Known rows, with every step that occurs
tarif > mumem: -.10	.01	-.18	.11	.03	-.03	.15	-.21	-.01	-.02	.14	-.12	-.18	-.13	-.20	-.23	-.04	.40	.03	-.11
gaso > mumem: .07	.26	.03	.24	-.20	.31	.14	.22	.18	.15	.08	-.19	-.14	.01	-.19	-.11	.25	.41	.25	.16
sadig > mumem: .20	.13	-.20	.20	-.14	.10	.08	-.30	.16	.19	.24	-.01	-.12	-.05	.10	-.06	.01	.44	-.08	-.01
mumem > tarif: .01	-.05	-.18	-.52	.09	-.20	.04	.05	-.21	.10	.00	.25	.07	-.13	-.06	-.13	-.07	-.02	-.20	-.30
beroze > zutuf: -.01	-.06	-.26	-.14	-.19	.02	.11	.29	.02	.02	.03	.33	-.09	.04	-.13	-.05	-.02	-.07	.10	.31
gaso > mumem > beroze > zutuf: .08	.36	-.17	.13	-.17	.50	.30	.17	.15	.21	.09	.16	-.18	-.08	-.10	.03	.12	.28	.32	.24
beroze > mumem > ruzila: .11	.26	-.24	-.16	-.64	.22	.38	.04	.18	.42	.40	.00	-.21	-.14	-.17	.13	.07	.16	.01	.04
sige > mumem > beroze > zutuf: .16	.04	-.13	.06	-.12	.49	.17	.00	.00	.21	.06	.04	-.12	-.44	.11	.13	.00	.09	.25	.25
zutuf > sadig > mumem: .23	.11	-.29	.43	.13	.21	.02	-.12	.07	.25	-.02	.38	-.27	-.29	-.05	.21	-.08	.14	.01	-.15
beroze > zutuf > tarif: .00	-.02	-.24	-.03	-.04	-.07	.04	.37	.19	.12	-.09	.54	-.08	-.15	-.24	.00	-.02	-.12	.11	.12
beroze > mumem > sige: .14	.28	-.14	-.14	-.41	.19	.24	.23	.31	.43	.23	.11	-.28	-.11	-.11	.24	.19	.29	.04	.15
sadig > mumem > sige > zutuf: .42	.15	-.07	.00	-.23	.20	.01	-.17	.10	.27	.24	.04	-.26	-.17	.25	.12	.11	.43	-.24	.02
gaso > mumem > sige: .16	.40	.08	.10	-.12	.33	.18	.25	.17	.34	.12	-.06	-.17	.00	-.04	.07	.34	.48	.08	.18
gaso > mumem > tarif: .08	.22	-.09	-.12	-.16	.16	.18	.24	.04	.22	.09	-.03	-.10	-.09	-.23	-.20	.20	.38	.11	-.03
mumem > ruzila: .09	.19	-.06	-.21	-.22	.08	.23	-.23	-.21	.27	.29	.04	.05	-.07	.10	.11	-.04	-.09	-.26	-.12
zutuf > beroze > mumem > sige: .00	.11	-.05	-.01	-.13	.40	.21	-.05	.16	.26	-.01	.36	.01	-.16	-.32	.54	.03	-.03	.00	.18
zutuf > beroze: -.09	-.08	.06	.11	.16	.28	.03	-.21	-.05	-.02	-.17	.27	.19	-.07	-.25	.38	-.10	-.25	-.03	.08
sadig > mumem > beroze > zutuf: .20	.25	-.40	.09	-.11	.29	.23	-.34	.13	.25	.24	.35	-.16	-.16	.18	.07	-.12	.33	-.02	.08
beroze > mumem: .05	.11	-.20	.00	-.48	.17	.21	.18	.33	.24	.20	-.03	-.24	-.09	-.24	.03	.10	.22	.19	.13

Rows
.16	.01	-.46	.16	-.09	.16	.12	.22	.08	.19	.01	.60	-.27	-.17	-.18	.10	-.07	.03	.12	.20 | beroze > zutuf > sadig > mumem
.07	.08	-.32	-.36	-.44	.02	.24	.23	.18	.31	.20	.14	-.21	-.18	-.29	-.04	.05	.19	.06	-.08 | beroze > mumem > tarif
.26	-.23	.08	.02	-.14	.06	-.21	.16	.07	-.14	-.10	.01	-.30	-.42	-.17	-.06	-.01	-.08	-.01	-.20 | sige > zutuf > tarif > mumem
.16	.00	-.53	-.01	-.06	.10	.12	.24	.01	.24	.01	.68	-.24	-.21	-.20	.07	-.10	.02	.04	.09 | beroze > zutuf > sadig > mumem > tarif
-.10	.11	-.38	.00	.08	.17	.29	-.24	-.05	.03	.14	.25	-.22	-.21	-.11	-.09	-.17	.29	.08	-.04 | tarif > mumem > beroze > zutuf
.26	.28	-.25	.05	-.29	.17	.25	-.45	.01	.39	.44	.03	-.08	-.10	.19	.01	-.02	.38	-.24	-.10 | sadig > mumem > ruzila
-.06	.12	-.42	.09	.17	.22	.29	-.22	-.07	.09	.09	.37	-.28	-.30	-.17	.00	-.20	.21	.10	-.09 | tarif > mumem > beroze > zutuf > sadig
-.06	.00	-.08	.11	-.18	.39	.19	-.08	.18	.13	-.03	.26	.03	-.14	-.41	.42	-.03	-.09	.11	.17 | zutuf > beroze > mumem
.46	-.19	-.04	.16	-.22	.32	-.20	.14	-.03	-.04	-.07	.12	-.39	-.39	-.03	.15	-.06	-.12	-.02	-.06 | sige > zutuf > sadig > mumem
.16	.02	-.09	-.01	.05	.13	.06	-.06	-.08	.11	.09	.08	-.39	-.32	-.10	.05	.02	.30	-.12	-.13 | tarif > mumem > sige > zutuf > sadig
.20	.09	-.43	.08	-.06	.18	.14	.23	.06	.30	.02	.65	-.28	-.18	-.12	.19	-.03	.08	.04	.20 | beroze > zutuf > sadig > mumem > sige
.19	.07	-.48	.08	-.16	.19	.20	.14	.00	.30	.11	.59	-.24	-.19	-.14	.15	-.10	.00	.02	.15 | beroze > zutuf > sadig > mumem > ruzila
-.05	-.01	-.34	.03	-.01	-.09	.12	.26	.18	.10	-.01	.48	-.18	-.21	-.32	-.11	-.02	.08	.12	.07 | beroze > zutuf > tarif > mumem
.28	.14	-.07	-.18	-.56	.27	.14	.33	.27	.31	.21	.02	-.38	-.20	-.09	.23	.20	.20	.01	.17 | beroze > mumem > sige > zutuf
.17	-.10	-.06	-.20	-.12	.15	.04	.05	-.11	.21	.05	-.14	-.05	-.44	.00	-.08	.08	.18	.04	-.03 | sige > mumem > tarif
.27	-.03	.21	-.24	-.02	.28	-.09	.09	-.11	.11	-.08	.21	-.11	-.21	.07	.45	.09	-.15	-.25	.09 | mumem > sige > zutuf > beroze
.46	-.14	-.08	.15	-.15	.42	-.16	.04	-.06	-.02	-.06	.22	-.38	-.44	.05	.23	-.12	-.16	-.02	-.09 | sige > zutuf > sadig > mumem > beroze
.06	-.06	-.35	.06	-.01	.11	.08	.38	.00	.11	-.11	.60	-.21	-.14	-.23	.13	-.09	-.19	.14	.19 | beroze > zutuf > sadig
.37	.03	.12	-.15	.02	.22	-.12	.25	-.10	.18	-.08	.28	-.28	-.29	.13	.38	.10	-.10	-.21	-.03 | mumem > sige > zutuf > sadig
.20	.05	-.19	.17	-.04	.54	.15	.02	-.01	.25	-.01	.17	-.17	-.53	.07	.23	-.04	.04	.27	.20 | sige > mumem > beroze > zutuf > sadig
.23	.21	-.33	.40	.23	.34	.09	-.23	.04	.30	-.03	.51	-.27	-.38	.03	.32	-.17	.10	.02	-.20 | zutuf > sadig > mumem > beroze
.33	.05	.19	-.23	-.01	.09	-.15	.24	.03	.17	-.08	.23	-.20	-.31	.15	.30	.15	-.08	-.23	-.08 | mumem > sige > zutuf > tarif
.29	-.21	.07	-.14	-.51	.47	-.02	.08	-.03	-.02	.02	.05	-.17	-.31	-.24	.34	-.03	-.31	-.04	.12 | sige > zutuf > beroze > mumem > ruzila
